Each row was made from one small tree. Brackets hold a mark, then the marks that hang from it, in alphabetical order. Every link used is in the known rows. Write each row's tree.
Known rows
[fakated [lizar divez fazi]]: [-1.06 -1.34  0.87  0.71 -1.92 -0.11 -0.30 -1.34  0.19 -1.07 -4.87  0.01
  1.64 -2.75  0.68 -2.33  0.31 -0.04 -0.17  1.93  0.49 -2.39  1.04]
[fazi lizar [miro fakated]]: [-0.57  4.28  1.57 -0.81 -1.42 -1.30  0.35  1.58  0.45  0.07 -1.51 -1.20
  2.32  0.48 -0.11 -0.32 -0.45  1.38 -1.98  0.67 -0.07 -2.04  2.39]
[miro fakated]: [-0.30  1.21  0.65 -1.35 -1.72 -0.85  1.35 -0.77 -0.02 -1.44  0.31 -1.51
  0.48 -0.22  0.73 -1.23 -0.77  0.56  0.78  0.03  0.98 -2.37  1.42]
[fazi [lizar doba] miro]: [-0.25  2.91  1.24 -0.70 -1.02 -0.99 -1.45  2.35  0.22 -1.05 -1.25  0.18
  2.32  1.24 -0.18 -1.01  0.94  1.17 -2.20  1.00  0.58 -1.36  1.33]
[doba lizar]: [-1.31  2.39  1.12 -0.78 -1.00  0.39 -0.34  0.65 -0.08 -2.71 -0.20  0.17
  0.80 -1.98  0.64 -1.14  1.23 -0.32  1.85  0.65 -0.19 -2.50  1.34]
[lizar doba]: [ 0.03 -0.06  0.22 -1.21 -1.02 -0.70 -0.62 -0.14 -0.08 -2.83  0.79 -0.21
  0.39  0.65  0.57 -1.84  0.97  0.11  0.92  0.13  1.64 -1.87  0.50]
[lesu lizar]: [-0.99  1.67 -0.28 -1.01 -1.24  0.33 -0.62 -2.56 -0.53 -1.66 -0.43 -1.89
  1.27 -0.61  1.18 -1.25  1.61  1.41  1.71  0.39 -0.39 -2.09  0.74]
[fakated [lizar divez]]: [-1.75 -0.74  1.22  1.23 -1.85  0.31 -0.30 -2.06  0.65 -1.84 -2.38  0.03
  2.58 -1.92  0.50 -1.67  0.97  0.30 -0.31  1.30  0.51 -1.99  1.40]
[lesu [lizar divez fakated fazi kemas]]: [-1.16 -0.23 -0.38 -1.59 -3.52  0.80 -0.87 -0.01 -2.61  0.86 -5.02 -0.81
 -1.83  1.45  0.38 -2.47 -0.26  0.73  2.59  1.50  0.53 -1.53 -0.85]
[miro [fazi [lizar doba loled]]]: [-1.17  1.50 -0.06  1.39  0.03 -0.37  0.51  1.96 -0.43 -0.40  3.34  2.26
  0.96 -0.02  0.00 -2.26 -0.36  1.54  0.38  1.96  0.74 -1.29 -0.31]
[lizar divez fakated [fazi miro] kemas]: [-1.38  0.26  0.38 -1.94 -3.43  0.46 -1.09  2.14 -1.43  1.04 -6.07  0.49
  0.08  0.96 -0.58 -1.98 -1.17 -0.51 -0.01  1.01  0.72 -1.19  0.42]
[miro fakated [fazi lizar]]: [-1.69  3.28  0.37 -0.40 -0.23 -1.52  2.00  1.29 -0.13  0.77  0.99  0.40
 -0.18 -1.16  0.48 -1.58 -1.55  2.09  0.36  1.99  0.43 -2.65  1.42]
[miro [fakated lizar]]: [-0.84 -0.37  1.92 -0.90 -1.83 -0.63  1.28 -2.77  0.46 -1.63  0.12 -0.98
  1.18 -0.10  0.98 -1.29 -0.26  0.62 -0.16  0.80  0.92 -2.58  1.49]
[fakated [lizar doba fazi kemas loled]]: [ 0.73 -3.06  0.56 -1.33 -2.88  0.69 -0.85 -0.63 -1.08 -1.44  0.65  1.45
 -0.37  1.23  0.04 -3.10  0.14 -0.23  0.19  1.71  0.95 -1.65 -0.69]
[doba [lizar fakated kemas loled]]: [-1.50  0.91  0.95 -1.50 -3.19  2.23 -0.34  2.00 -1.64 -1.48  1.59  1.35
 -0.67  1.48 -0.31 -2.01 -0.02 -0.88  2.66  0.76 -0.04 -1.30 -0.68]
[doba [lizar divez loled]]: [-1.38  1.74  1.04  2.90 -2.15  1.46  0.03  1.40 -0.77 -1.93  0.26  0.87
  2.45 -2.47 -0.04 -1.62  0.93 -0.51  2.08  0.42 -0.29 -1.56  0.07]
[fakated [lizar divez doba loled]]: [-0.68 -2.30  1.34  3.09 -2.36  0.66 -0.31 -1.45 -0.31 -2.12  0.87  0.97
  2.92  0.11  0.17 -2.63  0.95  0.13 -0.10  1.04  1.55 -0.89 -0.59]
[doba [lizar fakated]]: [-2.32  2.00  1.31 -1.27 -1.53  0.69 -0.33  1.20 -0.57 -2.34 -1.00  0.37
 -0.05  0.42  0.19 -1.13  0.43 -0.69  2.17  0.76  0.37 -2.01  0.11]
[lesu [lizar loled]]: [-0.85  1.29 -0.45  0.69 -1.83  1.49 -0.39 -2.36 -0.88 -1.54  1.66 -1.30
  2.25 -0.37  0.71 -1.43  1.19  1.44  1.75 -0.06 -0.66 -1.49 -0.25]
[fazi [miro [fakated lizar]]]: [-1.07  0.98  2.33 -0.90 -2.02 -0.85  0.82 -2.41  0.47 -1.01 -1.40 -0.50
  2.91  0.05  0.36 -0.57 -0.29  0.22 -1.98  0.52  0.37 -1.89  2.17]
[lizar doba fakated [fazi miro]]: [-0.28  0.06  0.79 -2.07 -2.00 -0.53 -1.29  1.23 -0.60 -0.88 -3.79  0.54
  0.48  2.85 -0.14 -1.77 -0.95 -0.34 -0.48  0.35  1.64 -0.88 -0.53]
[lizar doba fazi loled]: [ 0.88 -0.90 -0.61  0.11 -1.66  0.15 -0.52  0.59 -0.75 -1.98  0.50  0.39
  0.64  0.35  0.07 -2.64 -0.14  0.21  1.11  0.44  1.21 -1.67 -0.88]
[doba [lizar divez fakated kemas loled]]: [-1.79  0.42  1.18  0.52 -3.95  2.17 -0.26  2.65 -2.07 -0.69  0.01  1.64
 -0.21  0.91 -0.35 -2.14  0.01 -1.00  2.81  0.81  0.40 -0.83 -0.88]
[lizar divez doba fakated kemas]: [-0.85 -1.44  0.50 -1.33 -3.41  0.07 -0.60  1.68 -1.77 -0.82 -1.29  0.53
 -1.55  3.42  0.02 -2.50 -0.24 -0.35  1.69  0.81  2.54 -0.76 -0.91]

Write each row's tree
[-0.79 -1.80  1.58  1.61 -2.01 -0.55 -0.50 -1.40 -0.07 -2.27 -1.30  0.41
  1.76 -0.22  0.30 -2.34  1.14  0.02 -0.50  1.27  1.90 -1.51  0.32] | [fakated [lizar divez doba]]
[-0.77 -1.74  1.32 -2.00 -1.74 -1.66  2.11 -1.75 -1.17 -0.19  2.93  1.67
 -1.96  1.38  0.51 -2.33 -1.07  0.60  0.97  1.82  2.10 -2.02  0.51] | [miro [fakated [lizar doba kemas]] fazi]
[-1.01 -1.51  1.25  1.60 -1.41 -0.58  2.46 -2.13 -0.89 -0.68  4.48  1.91
  0.88  0.87  0.54 -2.18 -1.43  0.80  0.49  1.37  2.02 -1.35 -0.66] | [miro [fakated [lizar doba loled]] fazi]
[ 0.57  2.81  1.75  0.98 -2.08 -0.84  0.60  2.19 -0.58 -0.10  1.68 -0.04
  2.44  2.54 -0.62 -1.20 -0.40  1.27 -1.86  0.43  0.87 -1.07  0.32] | [fazi [lizar doba loled] [miro fakated]]
[-1.77  2.45  0.35  3.62 -1.49 -0.40  2.50  1.95 -0.77  1.58  1.36  1.16
  1.34 -1.69 -0.14 -1.87 -1.62  2.01  0.62  1.82  0.66 -1.62  0.24] | [miro fakated [fazi [lizar divez loled]]]
[-1.37 -0.06 -0.21  1.85 -3.08  1.61 -0.53 -0.75 -1.99  0.47 -3.23 -0.69
  0.87  0.87  0.08 -2.38 -0.31  1.07  2.20  0.87  0.52 -0.88 -1.93] | [lesu [lizar divez fakated fazi loled]]
[-1.56  3.80  0.91  1.12 -1.55 -0.38 -1.06  2.47  0.34  0.08 -4.03 -0.21
  3.67 -1.49 -0.34 -0.83  0.64  0.93 -2.00  1.15 -0.32 -1.43  2.18] | [fazi [lizar divez] miro]
[-0.78 -2.02  0.12  0.51 -3.83  1.42 -0.46  2.03 -1.90 -0.83  0.83  1.02
 -0.40  3.65 -0.43 -2.97 -0.47 -0.38  1.69  0.50  2.35 -0.21 -1.95] | [lizar divez doba fakated kemas loled]
[-1.40  3.30  0.84  2.99 -2.17  0.91 -0.92  2.61  0.13  0.12 -1.88  0.41
  4.66 -1.41 -0.47 -1.10  0.61  1.01 -1.88  0.89 -0.83 -1.02  1.28] | [fazi [lizar divez loled] miro]
[-1.24  0.20  2.26  2.99 -3.29  0.50  1.09 -1.76 -0.34 -0.30 -0.99  0.01
  4.70 -0.35 -0.07 -1.02 -0.63  0.27 -1.85  0.30  0.51 -1.01  0.93] | [fazi [miro [fakated [lizar divez loled]]]]
[ 0.41 -2.33  0.81  0.51 -1.84  0.41 -0.53 -1.43 -0.15 -1.97  0.12  0.97
  1.36  0.31  0.16 -2.75  0.21 -0.01 -0.15  1.19  1.21 -1.87 -0.74] | [fakated [lizar doba fazi loled]]
[-0.26  1.53  0.48  0.13 -1.68  1.22 -0.29  1.47 -0.66 -1.95 -0.60  0.74
  1.07 -2.35  0.07 -1.83  0.44 -0.47  2.07  0.58 -0.74 -2.48  0.07] | [doba [lizar fazi loled]]
[-1.04  0.80 -0.22 -1.99 -1.91  0.36 -0.72 -1.59 -1.40 -0.35 -3.62 -1.28
 -0.69  1.34  0.68 -1.82 -0.13  1.30  2.14  1.06  0.20 -1.94 -0.90] | [lesu [lizar fakated fazi]]
[-0.79  0.21  0.96 -0.73 -3.06 -0.09 -0.98  3.70 -1.40  0.08 -1.79  0.67
 -1.44  3.42 -0.65 -2.76  0.01  0.63  0.50  1.87  1.89 -0.92 -0.38] | [fazi [lizar divez doba fakated kemas]]
[-0.01 -1.33 -0.07  1.02 -3.23  0.92 -0.50  1.40 -1.49 -1.25  1.67  0.67
  0.41  1.24 -0.15 -2.72  0.59 -0.19  1.47  0.33  1.41 -0.74 -0.64] | [lizar divez doba kemas loled]
[-0.16 -1.67 -0.04 -1.71 -3.43  1.32 -0.46  1.22 -1.54 -1.51  2.61  0.94
 -1.01  4.28 -0.29 -2.59 -0.42 -0.26  1.57  0.51  1.71 -0.70 -1.59] | [lizar doba fakated kemas loled]
[ 0.17  2.43  0.68 -2.55 -2.03 -0.77 -1.63  3.10 -0.49 -0.58 -0.62  0.49
  0.48  1.84 -0.61 -1.51  1.14  0.68 -1.51  1.34  0.23 -1.46  1.48] | [fazi [lizar doba kemas] miro]
[-0.89  0.12 -0.36 -3.86 -2.94  0.82 -0.97 -0.75 -1.95  0.38 -3.14 -0.94
 -2.38  2.21  0.27 -2.23 -0.16  0.88  2.61  1.33  0.20 -1.79 -0.68] | [lesu [lizar fakated fazi kemas]]
[-1.87  1.40  1.30 -3.15 -2.63  1.17 -0.52  1.76 -1.32 -1.61 -0.42  0.78
 -1.81  1.33 -0.12 -1.56  0.25 -0.91  2.64  1.07  0.35 -2.01  0.26] | [doba [lizar fakated kemas]]
[ 0.28 -2.17 -0.33 -2.29 -3.35  0.85 -0.69  1.77 -1.95 -0.69  0.16  1.02
 -1.82  3.72 -0.40 -3.12 -0.98 -0.43  1.64  0.69  1.70 -1.07 -2.13] | [lizar doba fakated fazi kemas loled]
[-1.10  0.91  1.08  1.03 -2.03 -0.46 -0.74  2.98 -0.67 -0.52 -2.26  0.26
  0.03  2.63 -0.44 -2.29  0.07  1.12 -0.02  1.65  2.14 -1.02 -0.70] | [fazi [lizar divez doba fakated]]
[-0.89  0.06  0.58 -1.30 -1.84  0.13 -0.89 -1.53 -1.77 -1.46 -0.20 -1.07
 -0.63  3.88  0.63 -1.73  0.81  1.18  1.91  0.60  1.73 -0.88 -1.56] | [lesu [lizar doba fakated]]
[-0.32 -1.53  0.42 -3.24 -2.31  0.19 -0.70 -1.22 -0.02 -1.22 -2.61  0.23
 -0.49 -1.14  0.59 -2.42  0.34 -0.26  0.21  1.87  0.12 -2.83  1.40] | [fakated [lizar fazi kemas]]
[-1.09 -0.50  1.33  2.38 -2.60  0.83 -0.64 -1.01  0.04 -0.11 -4.08  0.81
  4.56 -2.12 -0.13 -1.60 -0.12 -0.21 -1.87  1.17 -0.30 -1.32  0.54] | [fakated [lizar divez [fazi miro] loled]]
[ 0.14 -2.57  0.76 -0.93 -2.84  0.91 -0.60 -1.24 -0.63 -2.08  3.20  1.34
  0.55  1.83  0.13 -2.59  0.96 -0.10  0.24  1.06  0.99 -1.35 -0.35] | [fakated [lizar doba kemas loled]]
[ 0.41 -0.18  0.20  2.30 -2.43  0.14 -0.79  1.39 -1.14 -0.49 -2.58  0.78
  2.87 -0.21 -0.37 -2.09 -0.24 -0.21 -0.58  0.13  1.16 -0.69 -0.57] | [lizar divez doba [fazi miro] loled]
[ 0.36 -1.46  1.19 -3.07 -2.47 -0.64 -1.40 -0.51 -0.60 -0.96 -2.67  1.12
  0.38  0.95 -0.15 -1.95  0.55 -0.51 -1.54  1.53  0.77 -1.66  1.07] | [fakated [lizar doba [fazi miro] kemas]]
[-0.35  1.84 -0.21 -1.08 -2.32  1.25 -0.81  2.49 -0.17 -0.60  1.70  0.37
  0.74 -0.03 -0.19 -2.00  0.48  1.06  0.19  1.25 -0.64 -2.05  0.76] | [fazi [lizar kemas loled]]
[-0.85  0.36  1.26 -1.52 -1.27 -0.11 -1.03 -1.60  0.80 -0.93 -4.54  0.33
  2.96 -1.72  0.31 -1.18  0.31 -0.11 -2.09  1.23 -0.38 -2.21  1.78] | [fakated [lizar [fazi miro]]]
[ 0.16  2.78  1.94 -3.39 -2.79 -0.68  0.40  2.21 -1.60  0.36 -2.85  0.19
 -0.75 -0.32 -0.31 -0.94 -0.77 -0.85  0.73  0.43 -0.18 -2.49  1.72] | [doba [lizar [fazi [miro fakated]] kemas]]
[-1.12  0.13  2.29 -0.47 -3.70 -0.39  0.82 -1.10 -0.62  0.44 -2.63 -0.15
  1.96  0.24 -0.06 -1.21 -0.54 -0.12 -1.63  0.97  0.73 -1.65  2.06] | [fazi [miro [fakated [lizar divez kemas]]]]
[-0.25 -3.05  1.07  1.24 -3.46  0.86 -0.48 -0.59 -1.01 -1.29  1.37  1.36
  1.12  0.92 -0.08 -2.86  0.71 -0.14  0.32  1.31  1.44 -0.96 -0.55] | [fakated [lizar divez doba kemas loled]]
[-1.32  1.20  0.57 -2.36 -2.00  0.15 -1.07  0.84 -0.29 -0.51 -4.96 -0.06
  1.30  0.94 -0.13 -1.28 -1.00 -0.31 -0.59  0.55  0.34 -1.58  0.52] | [lizar fakated [fazi miro]]
[-2.09 -0.22  0.22  2.18 -2.91  1.73  0.01  0.53 -0.74 -1.10 -0.73  0.31
  2.16  0.77  0.03 -2.15 -0.65  0.06  1.28  0.40  0.91 -0.74 -1.08] | [lizar divez fakated loled]
[ 0.24  1.97  0.69 -0.82 -2.69  0.43 -1.49  3.00 -0.64 -0.28  1.46  1.00
  1.68  2.19 -0.83 -1.79  0.92  0.67 -1.52  0.97  0.11 -0.81  0.58] | [fazi [lizar doba kemas loled] miro]
[-2.72  2.61 -0.21  1.83 -0.23 -0.63  0.39  2.12  0.18  0.59 -1.39  1.11
  1.06 -3.13  0.09 -1.88 -0.57  1.64  0.29  2.51  0.12 -2.02  1.37] | [miro [fazi [lizar divez]]]
